Every row comes from one small tree of marks. The marks that hang from a mark follow it in brackets, in the order of their numbers. Every link used is in the known rows. Which tree was each row made from?
In the rows, zero is written as 128.
Known rows
K_630[K_411[K_13 K_711] K_691]: [ 81 147 140 158  99 162 124 167 178 161 137 133 127 171  95  99 152 119
  79  96  79 114 136 138 128 146]
K_478[K_468 K_691[K_630[K_411[K_393 K_711]]]]: [ 73 125 140 117 120 165 131 127 138 141 129 128 122 160  79 128 165 113
  77  97  96 119 144 112 137 175]
K_623[K_382 K_913[K_342[K_393 K_691[K_478 K_630] K_711]]]: [100 147 106 143 123 165 144 181 124 163 131 116 121 138 118  68 156 109
  78 106 122 179 159  90 195 150]
K_342[K_393[K_411]]: [106 138 119 177 108 151 100 169 143 128 119 124 117 144 113 120 171 109
 113  99  86 133 148 127 174 174]
K_411[K_13 K_393[K_342[K_577 K_691]] K_711]: [126 135 134 175 133 151  85 163 174 163 127 185 116 150 107 127 102  84
  84  83 123 112 136  83 124 133]
K_623[K_382 K_913[K_342 K_478[K_468 K_691[K_630[K_411]]]]]: [ 50 135 126 113 120 171 163 140 107 162 129 123 102 153  91  71 163 112
  62  98  99 150 149 146 191 169]
K_630[K_411[K_393] K_691[K_478]]: [ 66 156 120 167 127 171 112 173 170 160 143 135 140 165  95  77 162 139
  90  94  93  96 151 126 161 139]
K_691[K_478 K_630[K_411[K_13 K_393[K_342]]]]: [ 77 136 110 114 148 166  60 139 160 161 141 135 126 147 101 123 162 120
  82  81 111  90 139  94 151 150]
K_577[K_468 K_623[K_382 K_913[K_342 K_478]]]: [ 73 146  86 154 174 171 138 167 141 151 124  98 109 160  94  77 149 106
  79  95  98 152 127 144 205 138]
K_577[K_468 K_623[K_382]]: [ 97 130  91 167 169 168 126 185 156 124 127  90 119 175  96  88 166 112
  98  92  86 143 125 132 185 156]
K_630[K_411[K_13 K_393] K_691[K_478[K_468]]]: [ 68 155 146 139 128 166 115 151 165 158 136 153 129 176  96  71 153 144
  77  86  94  87 147 175 156 154]
K_411[K_13 K_630[K_691] K_711]: [ 76 141 142 130  98 149 103 152 182 141 121 126 115 165  97 117 136 106
  73  88 100 124 154 131 117 155]
K_630[K_411[K_393[K_342]] K_691[K_478[K_468]]]: [ 72 152 128 157 138 172 103 157 156 148 143 143 133 162  87  84 158 134
  74  93  91 118 128 133 169 148]
K_342[K_577[K_623[K_382]] K_711]: [116 136  96 176 111 164 133 216 142 130 126 122 119 152 119  73 154  99
  94 113  90 139 156  92 165 166]
K_623[K_382 K_913[K_342[K_393[K_411[K_711]]]]]: [ 91 148 117 175 119 150 145 174 118 159 124 114 101 137 105  91 138  95
  89  96 106 157 151 111 169 153]
K_411[K_13 K_393[K_342] K_630[K_691[K_478[K_468]]] K_711]: [ 71 145 145 117 133 153  80 132 168 149 122 146 114 160  89 118 117 110
  58  76 118 113 146 125 123 147]
K_623[K_382]: [ 89 124 108 164 115 159 119 183 135 133 130 112 112 161 117  76 163 110
  98  91  98 118 149 124 169 165]
K_691[K_478[K_468] K_630[K_411]]: [ 67 131 114  99 124 177  84 134 132 138 139 101 123 155 100 106 180 133
  74 102  94 110 147 109 176 169]
K_630[K_411[K_13 K_393[K_342] K_711] K_691[K_478[K_468]]]: [ 74 151 144 139 133 168 103 147 163 170 136 150 125 166  87  96 133 125
  62  85  96 102 131 137 136 142]
K_411[K_13 K_393[K_342] K_630[K_691] K_711]: [ 82 144 139 147 127 144  87 148 187 148 124 155 119 155  90 131 121  96
  70  75 115 123 139 107 108 143]
K_630[K_411[K_393[K_342[K_577]]] K_691[K_478]]: [ 91 153 121 181 135 168  91 182 173 158 146 158 134 156  93  88 145 119
  86  95  92 112 143  90 162 138]
K_630[K_411 K_691[K_478[K_468]]]: [ 68 149 130 142 111 177 118 162 150 142 141 119 129 171  95  71 173 144
  76 106  78 119 141 153 177 158]
K_342[K_393[K_411] K_577 K_691[K_478] K_711]: [138 147 112 184  95 165 114 199 135 145 124 147 126 136 124  90 147 115
 105 118  93 155 167 105 187 163]
K_411[K_13 K_393[K_342[K_577]] K_630[K_691] K_711]: [ 99 144 144 159 124 141  80 159 191 149 125 173 115 153  92 130 105  85
  72  77 114 123 152  79 107 144]
K_913[K_342[K_577[K_468] K_691[K_478 K_630] K_711]]: [126 139  77 142 142 170  86 161 147 143 146 130 120 133 121 108 134 100
  83 120 110 158 147  97 194 140]
K_623[K_382 K_913[K_342[K_393 K_577 K_691 K_711]]]: [129 149 122 193 113 154 159 202 132 155 129 153 113 141 123  59 137  89
  84 109 110 183 163  85 187 155]
K_393[K_411[K_13 K_630[K_691] K_711]]: [ 76 147 131 143  91 148 112 158 160 137 124 120 111 151  92 120 137 116
  87  92  92 130 142 165 122 160]

Write each row's tree
[109 141 111 183 155 176 150 201 155 151 124 130 122 172  92  65 135 109
  86  99  98 167 136 110 201 137] : K_342[K_577[K_468 K_623[K_382 K_913[K_478]]] K_691]
[ 81 140 130 159 126 154 105 148 169 167 133 149 122 160 103 118 141 111
  84  81  99  78 147 113 116 147] : K_630[K_411[K_13 K_393 K_711]]
[ 99 149 121 163 137 164 142 179 134 165 127 132 112 154 115  63 146 109
  85  96 120 162 160 111 201 146] : K_623[K_382 K_913[K_342[K_393 K_691[K_478]]]]
[124 140 118 151  94 156 122 173 145 140 123 135 131 136 121 117 168 115
 101 105  98 168 142 130 167 173] : K_342[K_393[K_411[K_13]] K_691[K_630] K_711]
[ 71 144 118 134 108 162  93 147 132 126 129 107 109 141  82 123 138 117
  71 100  93 157 124 138 149 158] : K_393[K_342 K_411[K_630[K_691[K_478[K_468]]] K_711]]
[ 89 140 103 148 125 165  85 158 140 126 135 128 114 136  96 119 150 119
  90  98 105 162 124 135 171 158] : K_393[K_342[K_691[K_478]] K_411[K_630]]
[101 132 123 145 133 154  72 151 169 161 139 154 121 144  98 146 136  91
  78  84 106 106 140  46 120 149] : K_691[K_630[K_411[K_13 K_393[K_342[K_577]] K_711]]]
[ 80 125 122 127 110 167 121 149 152 134 135 119 124 156  88 120 190 114
  95 103  85 127 142 116 154 175] : K_478[K_691[K_630[K_411]]]
[109 149 135 190 147 155 101 168 191 163 143 164 128 164  82 113 123 101
  78  83  85 120 123 103 129 132] : K_630[K_411[K_13 K_393[K_342[K_577[K_468]]] K_711] K_691]
[ 70 151 120 155 111 176 111 175 164 151 143 117 134 167  97  75 173 138
  87 104  79 114 145 136 171 147] : K_630[K_411 K_691[K_478]]
[ 78 123 137 110 109 168 130 132 135 122 132 121 118 162  85 113 189 119
  81 105  83 134 138 138 162 189] : K_478[K_468 K_691[K_630[K_411]]]
[114 139 124 163 147 151  79 166 178 157 119 163 112 152 101 137 113  80
  84  83 115  99 136  76 120 138] : K_411[K_13 K_393[K_342[K_577[K_623]]] K_711]
[ 92 146 111 169 111 165 161 182 121 171 120 139 117 142 127  58 147 102
  75 104 109 173 158 118 203 148] : K_623[K_382 K_913[K_342[K_393 K_691 K_711] K_478]]
[ 90 140 102 183 127 157 103 166 151 141 143 147 132 140 105 106 165 109
  87  96  91 117 125  98 146 154] : K_630[K_411[K_393[K_342[K_711]]]]
[136 133  91 173 137 170  86 180 148 132 141 138 123 140 108  94 139 102
  86 112  96 158 121 100 187 141] : K_393[K_342[K_577[K_468] K_691[K_478] K_711]]
[ 62 141 102 150 119 162 132 163 118 164 126 120 102 145 114  66 143 104
  76  95 110 127 151 134 191 144] : K_623[K_382 K_913[K_342 K_478]]
[115 133 128 164 130 145  69 157 168 158 125 170 109 145 106 132 108  79
  86  80 116  89 140  79 117 139] : K_411[K_13 K_393[K_342[K_577]] K_711]
[158 143 112 198 145 167 128 203 176 129 120 144 137 160 112 102 155  96
  99 115  85 187 145  79 191 158] : K_342[K_393 K_577[K_468 K_623] K_691 K_711]
[ 93 130 126 110 132 177  87 136 147 156 138 133 121 154  97 124 149 115
  62  95 106 142 119 101 157 151] : K_393[K_342[K_691[K_478[K_468] K_630[K_411[K_13 K_711]]]]]
[ 97 133 118 110 121 169  86 137 127 149 131 122 110 138  95 134 134 116
  76  96 112 145 110 142 155 152] : K_393[K_342[K_691[K_478[K_468] K_630]] K_411[K_13 K_711]]
[111 140 120 160 155 173  95 167 156 155 123 154 122 154  95 121 113  97
  75  97 120 131 137  67 153 133] : K_411[K_393[K_342[K_577[K_623] K_691[K_478[K_468]]]] K_711]
[ 62 133 116 107 135 174  88 129 135 159 136 107 127 152  94 124 154 127
  69  93 107  94 154  81 148 153] : K_691[K_478[K_468] K_630[K_411[K_393 K_711]]]
[108 130 109 130 102 162 102 152 137 157 114 156 110 129 127 126 154  76
  85 117  95 149 182  85 190 173] : K_913[K_342[K_393 K_577 K_711] K_478[K_691[K_630]]]
[ 74 135 124  99 148 167  68 123 144 151 138 136 120 152  99 116 161 125
  70  82 109  96 135 115 158 163] : K_691[K_478[K_468] K_630[K_411[K_13 K_393[K_342]]]]
[ 85 129 117 102 106 166 118 123 119 144 110 137 110 137 121 119 169  93
  72 115  95 156 165 135 197 184] : K_913[K_342[K_393 K_711] K_478[K_468 K_691[K_630]]]
[ 82 141 102 155 115 160  89 141 131 166 114 131 104 131 126 139 138  91
  89 103  95 131 160 122 183 153] : K_913[K_342[K_393[K_411[K_711]]] K_478]
[112 140 101 164 106 158  86 164 140 156 117 161 110 129 144 110 140  79
  84 114  94 135 180  88 194 161] : K_913[K_342[K_393 K_577 K_711] K_478]
[ 61 133 112 153 106 164 138 176 119 156 121 109 111 155 105  56 155 116
  82  90 102 118 149 128 182 149] : K_623[K_382 K_913[K_478]]
[ 67 133 104 126 120 166  89 121 125 143 123 136 101 147 126 106 146 102
  72 104 100 114 148 161 197 159] : K_913[K_342 K_478[K_468]]
[ 89 134 107 131 117 174 151 168 115 145 114 147  98 150 118  76 142  92
  71 119  90 148 165 156 195 178] : K_913[K_342[K_577[K_623[K_382]] K_711] K_478[K_468 K_691]]
[115 136 101 165 144 165  77 161 147 134 137 128 109 137  85 138 113 101
  83  98  98 171 127  94 161 144] : K_393[K_342[K_577[K_468] K_691[K_478]] K_411[K_630 K_711]]
[126 145 124 158 158 176 120 183 147 152 120 158 109 165 127  88 134  97
  84 106 111 170 173  97 212 165] : K_913[K_342[K_393 K_577[K_623[K_382]] K_691[K_478[K_468]]]]
[ 58 132 126 141 106 165 145 162 106 148 118 110 107 159 102  50 155 121
  71  91 101 123 144 149 188 160] : K_623[K_382 K_913[K_478[K_468]]]
[101 142 111 166  91 147 110 169 137 117 118 119 120 131 117 117 172 109
 100 106  84 157 159 120 159 185] : K_342[K_393[K_411[K_630]] K_711]
[117 153 126 179 148 151 117 175 164 130 112 113 113 149  76 135 136  93
  92  98  86 177 150  70 159 159] : K_342[K_393[K_411[K_630 K_711]] K_577[K_468 K_623[K_913]]]
[ 84 139 110 153  96 161 161 179 111 162 123 141  99 137 110  53 138  92
  77 110 101 142 165 134 183 157] : K_623[K_382 K_913[K_342[K_577 K_711] K_478[K_691]]]
